Each row comes from the steps of one path. Every step used is in the known rows, and no mark comes twice. Write the path behind each row, first mark first.
Known rows
nuno bemar sokose: [ 15  12  -7 -11  12  10  -8 -31 -31  21 -11  -2   0  24  22  -9  11  28
  -6  16 -34  11   2  -1  -4  -7   3   7  27]
luvevit mezon rided: [  1  -7 -17   7 -13   2  22 -16   6   3   4   0 -36 -28  -4  16 -18  44
   0 -16  20  -3   7  -7  -8  -5  -7  11 -14]
rimir luvevit mezon sokose bemar bubusuz: [ -2 -11  14  -7  11  -6  19  32  23   8   1 -22 -27   5 -40  19  26 -30
  10  -1  38  59 -17 -57 -23   4 -16  17  54]
bubusuz rimir luvevit mezon sokose: [ -4  -8  30   0  18 -27  -1   3   6  -3   7 -17  12  -2 -30  20  12 -33
   4  -2   6  10  -3   0 -17  14   0  -7  44]
sokose rimir luvevit: [ -1  17   8  -5   9  -3 -10 -21  -6   5  -5   3   6   2  30 -11 -20 -23
   6  24  12 -28  11  25  17   7  13   8  -6]
nuno bemar bubusuz: [-15   6   3 -26 -13 -16  -7 -11  -3  36   0 -14 -30  23  34   0   4  29
  -8  10 -54   3  -8 -10 -17 -20   0  16   2]
bemar sokose mezon: [ 23   2  -6  25   2  28  -8 -46  -4  -8  -3  10  -6   3  -2  -1  13  46
  11   1  15   0   1  12  11   4  -3   6  -8]
bubusuz rimir: [-15   1  15  -8 -14 -20 -11 -23 -27 -10  -4  10  18   9  12  -4 -20  -3
   2   0 -38 -35  12  30   5   0  11   0 -28]
nuno bemar: [ -5  11 -15 -19  -6   1 -11 -19 -30  23 -10  -2  -7  13  40  -4   0  16
  -9  16 -56 -16   5  15  -4 -16   3  -1   1]
mezon rided: [  3   6 -17   4 -17  17  11 -30 -19  -3 -14  18 -15 -17  21  12 -25  33
  -4  -3   9 -26  18  17   3 -11  -2  -5 -26]
luvevit mezon sokose rimir: [ 16 -12  22  22   1 -26  14 -35  -1   0  24  16   0 -11 -21 -26  -2 -21
   0 -13  44  23  -6   1 -26  11   7   6 -11]
nuno bemar bubusuz rimir: [-31   8  21 -28 -11 -27 -20   2  -8  21   5 -22  -5  25  23 -11   5  15
  -7  -1 -78 -14 -16  -5 -31 -17   4   8 -13]
mezon rided bemar bubusuz: [ -2  11 -10  -1 -13  -6   1   2  25  16  -4  11 -31  -4  11  -2 -18  37
 -17  10 -27   0  -5 -26 -13 -36  -5   4 -21]
sokose mezon rided rimir: [-17  -6 -28  41 -12  46  -4  18  16 -19 -13  26 -14 -40   0  20   9  50
  18 -21  -4 -46  13  54   5 -25  -8 -18 -21]
rimir bubusuz: [  8  -5  -5  -6 -20 -39  -6 -21 -32  -4  -2  -6  -3  18  21  12  -4  16
  -9  14 -16 -31   4  46  26  13  13 -12 -33]
nuno bemar bubusuz rimir luvevit mezon: [-36   6  25 -38  13 -33 -13  42  32  34   9 -58 -26  13   5  12  23  12
   0   6 -57   9 -25 -34 -29  -7  -2  24  39]
rimir luvevit mezon rided bemar: [  3  14 -26  -8  16  -1   2  34  31  15  -7  -7 -30 -25  -5  17  -3  21
 -13  23 -10   3  -1 -32   0 -22  -9   7  25]
rimir luvevit mezon rided: [ -2   5 -12  -6   8  12  13   4  20   8  -6 -16 -37 -28   0  36 -10  30
   3   1  28  -4   7 -15   4  -1  -9  13  22]
mezon sokose bemar bubusuz rimir luvevit: [-15   6  32  -7  11  -3  -6  34  -9 -12 -13 -13  18  19 -26   3  19 -54
   8   5  -3  17 -13 -28 -25   3  -6 -12  30]
bemar sokose: [ 19  -1   6   1  -1   4   4 -54 -19   2  -8  12   2  17   7   1 -11  22
   6  11   7  10  16  14  16   7   5  15   9]
mezon sokose rimir bubusuz bemar nuno: [ 17   0   7   8   6   8  -6 -13 -17 -16  17   2  60  15   6 -34  -4 -58
 -17 -21  52   4  -7  17  14  33   7 -37 -19]
sokose rimir: [  1   5   8   6 -13 -11  -3 -43 -19  -3   5  21   7  -1  24 -29 -26  -7
   0   8   4 -24  11  30   5   1  14  10 -47]
sokose bemar nuno: [ -9  -4 -24 -15 -10  31   3  -5   0  -4  -1   6  16  26  12 -14 -20 -17
  14 -18  32  -7  24   8  29   8 -10   7 -25]
rided mezon sokose bemar: [ 29  -5  -6  21  -2   3   4   0 -19 -19  -6  42  26   1 -12   1  22 -48
   5  -8  12   0  16   0 -20   8   1 -33 -23]
bemar bubusuz rimir: [-25  -5  35 -12 -22 -36  -7 -17   6   3   7  -6  -5  19   9  -1 -16  10
   4  -6 -36 -17  -3   9  -8  -3   7  13 -26]
nuno bemar sokose rimir bubusuz: [ 24  18  -1   1  14 -20 -22 -22 -41  11   8 -19  19  27  19 -38  20  15
 -16  19 -21  -2 -22  20  -7  15  18 -10 -22]
mezon sokose: [ 16  -6   9  14  -6  -9   7 -47 -28  -3  -5  26   9   6   4   6  -4 -13
  -3   4  13   4  15  26  -4   0   5 -15   7]
bemar bubusuz: [ -7  -7  17 -13 -24 -24   4 -34  10  15   2   1 -29  18  20   9 -16  24
   4   4 -13   0   6   4   5  -5   2  22 -15]
luvevit mezon: [ -3 -15   0  -7 -16 -24  14 -23   5  11   9   0 -27  -2   0  10 -11  21
   6  -3   1   7   8   5   7   1  -1  25  -5]
luvevit rimir bubusuz: [ -4  -7 -16 -22 -15 -14  -8 -24 -18  -4  29 -14  -6  21  23  -7 -15  -4
  -6  -1  -2 -10  13  25   9  24  20 -10 -66]
rided bemar bubusuz: [ -6   1   3 -15 -15 -34  -5  -5  21  21   3   9 -20  16  18  -9  -9  15
 -14  22 -47   9  -4 -12   0 -29   1  18 -12]
mezon rided bemar sokose rimir luvevit: [ 26  38 -10  10  38  28 -11   2   9  -1 -12  10  13 -10   4 -26  -8   3
 -14  33  15   2  -4 -22  -5 -12   5  -1  11]

Write each row's path
[ 21  13   5  14  29  21  13 -13  23   3   5 -15 -16 -24 -15  -3  -8  23
   6   2  65  19  -6 -26 -12  14   0  21  16]
bemar sokose rimir luvevit mezon rided
[-10  -5  -9 -22  -8  38   2 -15   3   1  -2   7  26  13  29  -4 -30 -19
  -2 -17  11  -3  22  -3  37   8  -9   1   4]
bubusuz bemar nuno
[  1  14 -26  23 -11  15  -9   8  39   4   0   8 -36 -21   4  -4  10  62
 -14  -4 -24 -10 -21 -22 -18 -41 -12  -1 -41]
sokose mezon rided bemar bubusuz
[  7  -6  -5  -3  18   7  17  26  -6  -3  -9  -6  -4  -5 -39  14  20 -42
  11   7  38  39  -4 -36 -11   6 -13   3  55]
rimir luvevit mezon sokose bemar
[-18   3 -28  28   7  51 -10  39  28 -17 -22   8 -15 -39   4  40  18  35
  21  -4   5 -51  14  48  16 -19  -9 -18  15]
sokose mezon rided rimir luvevit
[-18  11  17 -16   6 -13 -17  -2 -11  -4 -13  -9  17   9  15  14 -12 -17
   6  18 -33 -37  12  26  15   6   9  -3  13]
bubusuz rimir luvevit
[-11  -3  30   6  -9 -11   0  14 -22 -15  -2   6  20  17 -32 -16  11 -38
   5 -14  -6  21 -14 -23 -37  -2  -4 -11  -8]
mezon sokose bemar bubusuz rimir
[ 16   2   4  -5   5  33   9 -26 -36  -4 -18  13  22   5   4  -4 -10  -4
  -3  11  -8  26   7 -26  20   7  -1  13  34]
bubusuz bemar sokose
[  1  -1  -9 -15 -14 -12  -3   4 -48  -7 -13  -5  19   7  19   5  -4 -12
 -17  14 -35 -15  -6   8  29  12   5 -16  -7]
rimir bubusuz bemar
[-27   0  24 -27  11 -53 -14  47  55  22  13 -32 -18  10 -17   4   7  -2
  -6  18 -53  15 -23 -39 -14 -14  -1  26  26]
rided bemar bubusuz rimir luvevit mezon
[ 26 -11 -11  14   2  23   0  -4  22 -15  10  32  38  22  -4  -6  13 -52
   6 -33  53   0  27   9  -3  20  -6 -35 -30]
rided mezon sokose bemar nuno
[  7  12 -31  30 -14  42   0 -25  -6 -15  -9  15 -21 -34  11  11  -3  57
   2 -15  11 -36   2  18   0 -15  -7 -11 -44]
sokose mezon rided
[ 22 -15  15  24  -2 -58   6 -19 -11  -6  29  -6   4   1 -25 -18  12 -18
 -10  -8  40  12 -21  22 -18  26  14 -14 -27]
luvevit mezon sokose rimir bubusuz
[-13  -7 -23 -37  -2  33  -7  -3   3  -6  30 -24  25  28  28 -19 -26 -33
 -10 -27  19   6  13  -4  30  33   8 -13 -43]
luvevit rimir bubusuz bemar nuno
[-28   5  35 -25  -2 -29 -15   5  18   8  -4 -24  -5  18  14  15  -7  -4
   6  12 -29 -20  -2   3   1   1   6  12  11]
bemar bubusuz rimir luvevit
[ 25   4 -20   9  14   7  15  -5  19   9   2   7 -21 -15 -26  -6  -2  47
 -13   5   2  34  -5 -43 -13 -16 -10  18  10]
luvevit mezon rided bemar sokose
[ -1  -3 -34  -6   3  12   8   6  56  13  16   1 -15  -6  -1  -4 -21  30
 -12 -22  24   5  10 -15   8 -15 -16   8 -18]
luvevit mezon rided bemar nuno
[ 43  -3  17  32  -3 -53 -15 -25  -8 -15  24  24  35   5   6 -14  20 -38
 -14  -5  24 -27   1  51 -17  33  27 -50 -63]
rided mezon sokose rimir bubusuz
[-18 -20 -20   8 -10   3  16  69  -5 -15  -5  -8  -6 -42 -21  29   9  16
  -1 -19 -18  -8  -7   7  13  -1  -5 -15  15]
luvevit mezon rided rimir bubusuz bemar
[ 13   7  16  -6  33  22  10   6   4   4   1 -18  13 -10 -14 -17   0 -25
   6  15  29  43 -14 -55   4  21   0  30  57]
bubusuz bemar sokose rimir luvevit mezon
[-33  -1  23 -25   3 -19   2  58  25   3   3 -39 -19  10 -31   8  11 -19
  17  -3 -13  18 -21 -51 -17   3 -12  29  18]
sokose bemar bubusuz rimir luvevit mezon
[ 22   7  -5  -2  11  -6  -4 -24  -6   7  -7  21  10  20   1 -16  -5  14
 -11  29 -29  18   8  -5  12 -15   4  11  14]
rided bemar sokose
[  3  -6  12   6 -14   0  12  -5 -15  -1  -6  14  -5  14 -19  -6  11 -27
   4  -7  18  37  -6 -30 -20  -8  -8   0   6]
mezon sokose bemar bubusuz
[-22 -22 -10  12 -14   9  21  25  25  -2   1  13 -30 -38 -14  30  -7  36
  17 -21   8 -12  18  30   0 -16  -6   9   6]
luvevit mezon rided rimir
[ -2  -5 -15 -24 -10   5  -6   1 -10  -5   2 -14  33  21  26   0 -14 -15
 -12 -12   5 -14   7  17  45  25   0 -18  -9]
rimir bubusuz bemar nuno
[  0   2  -3 -11  -6   4 -12  -4  -8  -9  15  -8  46  17  26 -34 -19 -32
 -12 -14  23 -19  -3  18  35  29   8 -16 -42]
sokose rimir bubusuz bemar nuno
[-13  -3 -35  31 -10  42  -7  60 -12 -31 -18   4  13 -45  -5  22  25  27
   1 -19 -24 -43 -11  34  18  -9  -7 -39 -14]
sokose mezon rided rimir bubusuz bemar
[-12  -3  -1 -13 -24  -2   8   7  -8   4  -7   2 -22  17   1  -6  -6   1
  11   3  -8  16  -2 -25  -2 -10  -8  23 -17]
sokose bemar bubusuz
[-15 -19  32   5  -7 -24  16  25   2  -9  13 -12  -1   8 -55 -12  20 -29
   9 -26   6  44 -25 -47 -47   1 -12  10   4]
luvevit mezon sokose bemar bubusuz rimir
[-11 -29  15   8  16 -11  12  30  32   4  -2   3  -9 -15 -27  42  22 -26
  19   2  22  11  13  32   4   0  -2  -1  79]
rided rimir luvevit mezon sokose
[ 29  25  -8  21  16  20  -4 -21  -6  -5  -1  28  14 -11  -1 -45 -17  18
 -16  14   9   3  -4 -16 -14 -17   6  -1 -29]
mezon rided bemar sokose rimir
[-16 -22  -2   8  17  12  14  69  12  -9 -13   5   0 -14 -48  27  31 -51
  28   2  22  25   8   1  -2  -3 -12  -2  76]
rided rimir luvevit mezon sokose bemar
[  7   9   1  -4 -10 -13  -9   1 -46 -13  -1  -1  32  -3  17 -31 -10 -29
 -16  11 -15 -19 -14   9  17  18  15 -15 -36]
sokose rimir bubusuz bemar
[ 12  -2  -8  12  -6  15  11  -8 -46 -16 -17  28  17   5 -16  -9   5 -37
   1   1  15  18   7  -5  -9  -3  -6 -16   4]
mezon sokose bemar
[ 20  -7  15  16   2 -28  10   8 -30 -12  20  -8  26 -15 -27 -23  13 -43
 -18  -9  20  30 -32 -18 -13  25   8 -18  -3]
luvevit mezon sokose rimir bubusuz bemar
[ -5  -6   0 -19   5 -17   7  -2  19  15  -1 -19 -28  -2   5  30  -5   7
  10  15   8   5   8  -3  15   6  -2  24  33]
rimir luvevit mezon
[  1   0 -20  38   8  86   4  29  -1 -26 -23  23  15 -45 -18  13  20  35
  15 -24   0  -3   0  -2   8 -16 -14 -13  29]
bubusuz bemar sokose mezon rided rimir
[ -2   0 -19 -18  -2  -2 -13 -15  35  11   8  15  14  28  27 -17 -23  -2
 -10   4 -10 -12  22  20  30 -11  -4   3 -17]
rided bemar nuno
[ 22   4  13  15   0 -11  -2  -9 -54 -20   3   8  46  -3  -3 -28   7 -54
 -22   4  10   5 -20   6  -4  19  15 -36 -15]
mezon sokose rimir bubusuz bemar
[-24   4  23 -12   2 -15   5  26  43   8   6 -39 -34 -16 -13  29  -5  29
   4 -14   3   0 -14 -31 -22   0  -8  16   8]
bemar bubusuz rimir luvevit mezon rided
[ 20  17  18   1  25   9  -6 -34  -3   4  -4  -1  13  11  13 -16  -8 -11
   8  26  33   1   7   9  14  18  12  15  19]
bemar sokose rimir luvevit
[ -2  10 -32  33  16  66 -11  23   3  -1 -15   8  -5 -24  -1   8  41  68
  11 -14 -27 -18  -6  26 -17 -30 -11 -15  18]
nuno bemar sokose mezon rided rimir
[-29 -24   2  -8   6 -14   6  40  40   9  -2  -7 -23 -13  -7  42   7  -1
  27  12  -5 -11  18  36  25  -5   0  19  56]
rided rimir luvevit mezon
